What can hang from each mark:
V: P Q Y
U: Q Y
P: M S X
M: Y
Y: U X
X: Y
Q: V

Every row comes from one small tree of marks. The marks that hang from a mark follow it in brackets, in alphabetical order. Every link used is in the known rows. Which tree was each row made from?
Known rows:
Q[V[P[S]]]: -8,8,-4,8,-2,-10,10,2,4,1,15,5,5,3,5,2,7,8,-7,8,1,14,-6,-3,17,1,2,-13,5,5,10,-7,4,-2,7,-3,6,-1,2,-4,-3,3,-6,-2,-2,-1,-1,12,14,2,-20,-8,10,-6,-13
P[M S X[Y]]: -4,14,-7,34,-3,-4,-10,-2,-4,-23,17,-12,9,-7,10,-6,-43,10,9,-18,8,13,3,13,3,19,-15,-17,11,19,10,0,11,3,5,-8,-23,7,13,-6,-20,0,22,4,3,5,14,-12,-14,11,-18,3,-7,7,-3
Q[V[P[M]]]: -10,10,-5,7,-2,-7,6,2,5,0,13,1,8,0,5,2,5,18,-6,9,-4,14,-10,-10,16,9,3,-11,2,0,6,-6,10,-8,5,-3,8,-2,0,-2,3,1,-8,-5,-1,0,-1,8,21,1,-16,-8,4,-5,-14
Y[U[Q[V[P]]] X]: -12,6,-16,-16,-2,-10,1,4,3,7,-6,9,-11,-3,5,6,9,8,-4,14,25,4,-23,-8,10,16,-4,-12,11,-3,14,6,-4,-4,7,-3,14,13,-2,9,11,19,14,-4,-11,-5,6,17,-7,-14,-13,-8,12,-9,3
Q[V[P[M X]]]: -8,12,-6,10,-1,-8,6,0,3,-4,18,0,8,1,7,2,-2,16,-4,4,-1,19,-13,-5,17,11,2,-17,6,2,10,-10,15,-6,8,-6,6,-2,3,-4,5,1,-7,1,-2,-4,0,8,20,3,-18,-6,1,-4,-14
M[Y[U[Q[V]] X]]: -21,4,-14,2,9,-7,-4,6,2,3,-9,11,-12,-3,7,13,9,-7,4,19,32,8,-18,-10,-3,25,-7,-1,-4,3,7,-1,7,1,8,-8,9,14,0,2,7,20,20,-2,-2,0,1,13,-10,-6,-8,-12,20,-15,3
U[Q[V[P[S]]] Y]: -19,-5,-4,0,-2,-11,7,3,29,-8,2,14,2,-11,-7,-3,18,5,2,10,11,14,3,-37,13,11,9,-29,2,8,7,14,6,13,14,-4,13,4,6,2,1,19,12,18,-8,-4,15,16,10,-5,-16,-12,19,-23,-27
Y[U[Q] X]: -9,2,-13,-16,-3,-5,-2,3,-1,6,-11,6,-13,-4,5,4,4,3,0,7,25,-3,-17,-3,4,15,-8,-4,9,-3,11,9,-7,-1,3,-3,7,15,-1,10,9,18,19,-3,-12,-4,7,13,-16,-13,-5,-4,8,-4,9
M[Y[U[Q] X]]: -17,1,-12,2,10,-3,-7,7,0,4,-11,8,-12,-4,5,9,4,-9,5,15,32,6,-17,-10,-5,23,-11,0,-2,3,6,0,3,1,6,-6,3,16,-1,5,3,19,21,0,-1,1,1,10,-16,-6,-5,-10,19,-13,6
P[X]: 5,4,-5,6,-2,-4,3,-4,-4,-8,9,-4,2,5,5,-2,-12,-6,3,-7,6,13,-8,8,4,3,0,-12,8,5,8,-7,10,6,7,-5,-5,-1,7,-3,6,-1,-1,10,-1,-7,7,3,-2,5,-4,1,-9,2,0
U[Q[V[Y]]]: -16,0,-11,-2,1,-9,0,4,19,-3,-1,16,2,-9,-8,5,14,8,-3,10,6,5,3,-20,5,10,12,-14,-1,5,3,9,8,9,7,2,24,9,7,1,10,17,7,5,-9,1,5,12,6,-14,-9,-6,4,-14,-14
P[M[Y] S]: -12,10,-1,35,-2,-2,-9,5,2,-7,10,0,6,-11,14,0,-28,8,12,-10,8,4,3,4,-3,18,-16,6,1,15,3,-3,7,6,1,-11,-22,10,3,-2,-23,-1,21,2,0,10,1,-1,-9,10,-13,-5,9,4,-7
Q[V[P[S] Y[X]]]: -11,5,-15,8,8,-19,11,2,4,2,15,6,7,-7,5,4,0,8,-12,13,12,7,-10,-13,14,6,5,-11,6,5,16,-10,2,4,-1,-1,14,16,1,-4,-7,5,-6,-1,-6,-4,0,9,8,-7,-23,-10,12,-3,0
U[Q Y[X]]: -15,-13,-6,-7,3,-10,-2,-3,23,-8,-10,3,-4,-16,-7,-3,6,2,7,10,20,2,3,-34,0,12,4,-15,2,5,4,16,-2,17,7,-2,9,13,0,6,7,22,25,16,-12,-5,19,9,-6,-10,-5,-8,16,-17,-12
Q[V]: -8,11,-6,1,0,-7,7,-1,5,-1,8,8,1,2,0,9,12,8,-5,11,-1,9,-4,-1,4,1,9,-6,-8,-1,4,-2,7,-3,6,-5,14,-2,0,-6,11,3,-4,-2,-7,0,-3,6,13,1,-8,-8,3,-5,-9
Y[U[Q[V]] X]: -13,7,-16,-15,-2,-8,1,3,2,6,-7,12,-12,-4,5,8,9,7,-1,13,25,0,-20,-4,5,16,-3,-7,6,-4,14,7,-3,-2,8,-5,14,13,-1,8,13,19,18,-4,-15,-4,6,15,-10,-11,-9,-8,10,-9,5
Q[V[Y]]: -11,9,-13,3,6,-11,9,6,8,3,6,15,5,-7,-4,10,11,7,-9,12,3,3,-4,-11,2,4,13,-5,-8,-3,9,-3,10,1,0,-2,22,7,4,-7,7,3,-10,1,-6,0,-4,4,10,-5,-12,-10,1,-4,0
P[S]: 1,3,-2,13,-6,-3,2,1,-1,-5,9,2,0,-2,5,-3,-15,-3,4,-10,4,1,5,11,2,-4,-6,-1,5,12,7,0,-6,10,1,-3,-14,4,4,-2,-17,-1,8,4,-4,1,2,2,-11,5,-9,1,6,5,-4
Y[U[Q[V]]]: -11,12,-10,-11,-7,-1,3,10,6,8,-7,20,-9,-2,0,6,20,4,-1,6,12,5,-12,-3,6,12,0,-12,1,-7,9,10,3,-7,9,-5,15,2,6,6,12,13,7,2,-8,-1,2,15,-3,-8,-8,-5,4,-11,-4
V[P[M S] Q]: -13,-7,3,28,-1,-4,-10,11,10,-4,14,-3,8,-14,6,-12,-27,21,-4,-10,-8,3,0,-4,15,11,0,-3,17,11,10,-8,-3,8,-5,-3,-13,11,0,9,-16,-4,5,-7,-5,2,8,-4,8,3,-17,3,11,-1,-12

Which tree is each row?
-16,7,-8,-7,8,2,-5,6,4,-6,-9,4,-7,-1,-7,1,16,1,-9,11,14,7,-5,-12,7,21,-7,-24,0,2,2,13,3,-16,7,4,17,4,7,1,-3,18,13,-8,12,6,5,-3,-6,-8,-10,-3,7,-16,-2 : X[Y[U[Q[V[P]]]]]
-8,15,-8,24,2,-2,-5,6,-5,-5,6,-1,2,-5,14,3,-24,3,12,-8,15,16,-17,4,-1,28,-13,-6,5,3,10,-7,21,-2,9,-15,-13,8,8,-1,1,0,12,8,2,-2,5,1,-6,10,-10,-4,-6,2,3 : P[M[Y[U]] X]
-20,-9,-8,-7,4,-16,5,-2,26,-7,-2,6,-1,-14,-5,0,15,8,1,19,20,11,-4,-41,11,15,8,-25,2,5,8,12,3,11,11,-2,18,11,-1,4,9,25,17,14,-11,-6,17,16,8,-10,-14,-15,20,-22,-20 : U[Q[V[P]] Y[X]]
-11,-5,-15,-10,11,-13,4,10,2,13,-5,7,2,-13,2,-4,2,-1,-13,9,24,0,-19,-27,15,20,-5,-14,20,-2,17,-4,-3,-1,-6,6,14,26,3,13,-8,12,-4,0,-1,-8,5,10,-5,-20,-18,-4,11,-5,15 : V[P Y[U[Q] X]]
-11,7,-16,1,9,-15,7,2,5,1,7,10,3,-7,-1,11,5,9,-8,16,11,2,-8,-10,2,6,12,-2,-7,-2,11,-5,6,3,-2,-1,21,14,0,-6,8,7,-4,-2,-10,-3,0,5,7,-7,-13,-11,4,-2,3 : Q[V[Y[X]]]
-13,5,-7,-7,6,5,-8,5,2,-6,-13,4,-8,-1,-9,2,11,-1,-5,6,16,1,-1,-9,0,19,-8,-18,-2,2,1,16,0,-15,6,4,12,6,9,4,-3,16,18,-6,12,7,7,-8,-15,-7,-4,-1,4,-12,4 : X[Y[U[Q]]]
-5,20,-9,29,-5,-2,-7,3,-7,-17,14,-6,6,-6,12,-5,-37,9,9,-19,12,11,-5,16,4,23,-18,-18,13,15,15,2,10,-2,8,-10,-22,9,13,-4,-19,0,22,4,2,4,12,-10,-18,12,-20,3,-8,8,2 : P[M S X[Y[U]]]
-11,4,-10,2,8,-12,11,5,7,5,9,10,8,-4,-2,5,12,7,-14,14,3,9,-10,-18,15,7,9,-12,1,-2,12,-7,9,-3,1,2,21,8,3,-3,2,3,-15,-1,-1,-4,-3,8,17,-7,-18,-9,6,-6,-3 : Q[V[P Y]]
-15,-1,-11,1,1,-11,3,2,18,-3,4,11,6,-7,-3,1,11,6,-4,9,6,13,-3,-23,14,11,8,-24,8,8,6,2,10,8,8,3,21,8,9,3,8,17,2,10,-5,-3,8,17,10,-15,-15,-5,5,-14,-16 : U[Q[V[P[X] Y]]]
-17,-1,-13,-3,2,-11,0,1,18,-3,-2,12,1,-10,-6,5,12,9,-2,13,11,3,0,-21,5,10,11,-13,0,7,4,7,5,11,5,2,24,11,6,2,10,18,11,5,-11,1,7,13,4,-16,-10,-7,7,-11,-11 : U[Q[V[Y[X]]]]
-12,-11,-2,16,9,-4,-8,5,7,-11,8,-8,2,-3,-2,-9,-14,4,-12,0,2,14,-8,-8,14,15,5,-17,16,8,9,-10,4,2,1,2,1,9,6,4,-1,2,-1,-4,5,-5,11,-8,6,1,-12,5,4,-10,-7 : V[P[X[Y]] Q]
-12,-8,-3,13,9,-4,-7,9,4,-7,6,-4,-1,-4,-1,-7,-12,3,-11,0,6,12,-13,-6,16,16,3,-19,17,5,12,-7,4,0,1,0,1,9,8,6,-1,3,-2,-4,5,-5,11,-6,3,2,-13,3,5,-10,-4 : V[P[X[Y[U]]] Q]
-15,9,-10,-6,7,3,-6,5,3,-8,-11,7,-8,-2,-8,4,15,3,-6,11,14,4,-3,-10,1,20,-5,-20,-6,1,3,15,3,-15,7,3,17,5,10,1,1,17,17,-8,9,6,4,-5,-10,-7,-8,-4,5,-14,1 : X[Y[U[Q[V]]]]
-19,-4,-4,-4,0,-10,5,2,29,-9,-4,16,0,-12,-10,2,21,5,4,12,10,10,5,-35,4,10,12,-22,-7,3,3,18,8,12,14,-5,20,4,6,0,11,20,14,18,-11,-4,14,14,8,-6,-10,-13,13,-23,-24 : U[Q[V] Y]
-4,-1,-5,1,3,-4,1,1,-1,-5,4,-7,2,4,2,-8,0,-4,-7,0,12,18,-12,-11,19,15,-10,-29,20,7,8,-3,7,-7,8,4,1,2,9,5,-5,8,-1,3,13,-5,9,4,0,-4,-14,2,4,-9,-4 : V[P[X[Y[U[Q]]]]]
-13,13,-8,28,0,-3,-9,6,-4,-3,6,2,0,-13,17,2,-29,8,12,-6,19,2,-8,8,-3,23,-20,8,5,11,10,-3,2,3,0,-14,-23,16,0,2,-21,3,25,-1,-4,8,2,1,-16,7,-16,-7,13,5,4 : P[M[Y[U X]] S]
-9,10,-8,12,2,-10,9,-1,0,-7,18,-1,5,5,5,0,1,4,-8,7,6,21,-8,-2,18,7,1,-23,6,10,11,-7,9,-2,10,-2,5,0,6,-7,-3,5,-4,0,2,-2,3,7,11,4,-21,-6,7,-6,-12 : Q[V[P[S X[Y]]]]
-12,-14,-8,17,13,-13,-1,13,11,0,9,5,9,-15,-3,-7,-18,3,-15,-2,5,5,-10,-17,12,14,13,-12,19,4,19,-15,6,14,-8,2,9,21,9,6,-2,-2,-14,3,-2,-10,9,-3,7,-7,-16,1,1,-5,4 : V[P[X] Q Y]
-12,-6,1,24,2,-5,-9,8,9,-7,13,-8,8,-10,5,-10,-27,17,-4,-8,-6,11,-11,-5,15,17,5,-10,20,6,11,-12,8,5,-2,-3,-8,8,3,8,0,-3,-2,-2,-2,-5,11,-4,14,5,-13,4,0,-3,-10 : V[P[M X] Q]
-8,9,-14,13,5,-17,14,4,5,-1,20,9,10,-3,4,2,-2,4,-11,6,9,15,-10,-9,16,7,6,-19,7,6,17,-12,10,6,5,-2,10,9,8,-6,-4,1,-12,6,-3,-5,2,10,11,-2,-26,-7,5,-3,-5 : Q[V[P[S X] Y]]
2,15,-4,34,-10,-5,-3,-2,-4,-15,21,-7,10,-7,16,-6,-43,10,13,-24,4,12,0,18,4,10,-12,-9,15,15,13,-6,9,10,6,-13,-28,5,10,-4,-15,-6,15,11,-8,0,10,-1,-9,13,-18,3,-8,13,-5 : P[M S X]
-11,-12,3,19,2,-6,-5,8,10,-1,10,1,3,-8,2,-10,-16,7,-9,-5,-3,4,-1,-3,15,5,4,-5,15,11,10,-9,-6,11,-4,-1,-9,8,2,8,-14,-1,0,-4,-4,-1,7,-1,5,1,-14,3,14,-5,-11 : V[P[S] Q]
-14,-6,-1,24,8,-3,-14,8,8,-13,11,-12,6,-11,1,-10,-26,16,-6,-6,-2,12,-8,-9,14,23,2,-16,17,7,8,-8,9,-1,-1,-1,-5,10,6,6,-4,-1,4,-6,4,-1,13,-12,10,3,-13,5,1,-6,-9 : V[P[M X[Y]] Q]
0,7,-8,22,1,-6,-2,-3,-5,-20,16,-7,2,3,5,-4,-26,-9,4,-11,15,14,2,14,3,7,-9,-21,9,21,12,-2,5,7,9,-3,-15,5,14,-8,-17,3,15,8,4,1,12,-8,-18,9,-14,4,-2,3,-2 : P[S X[Y]]
-16,4,-7,4,7,1,-4,10,3,5,-11,16,-10,-2,3,9,13,-11,5,10,23,8,-11,-10,-3,20,-9,-3,-4,2,2,2,9,1,9,-7,5,8,5,4,1,15,14,4,6,3,-2,10,-11,-3,-3,-8,15,-14,-1 : M[Y[U[Q]]]
-8,13,-15,1,6,-13,16,9,2,6,11,14,5,-2,3,5,10,4,-13,10,11,15,-19,-12,16,12,6,-20,6,-6,20,-9,12,-4,6,-3,18,9,7,-3,6,2,-17,4,-1,-8,-1,11,12,-4,-23,-10,1,-6,1 : Q[V[P[X] Y[U]]]
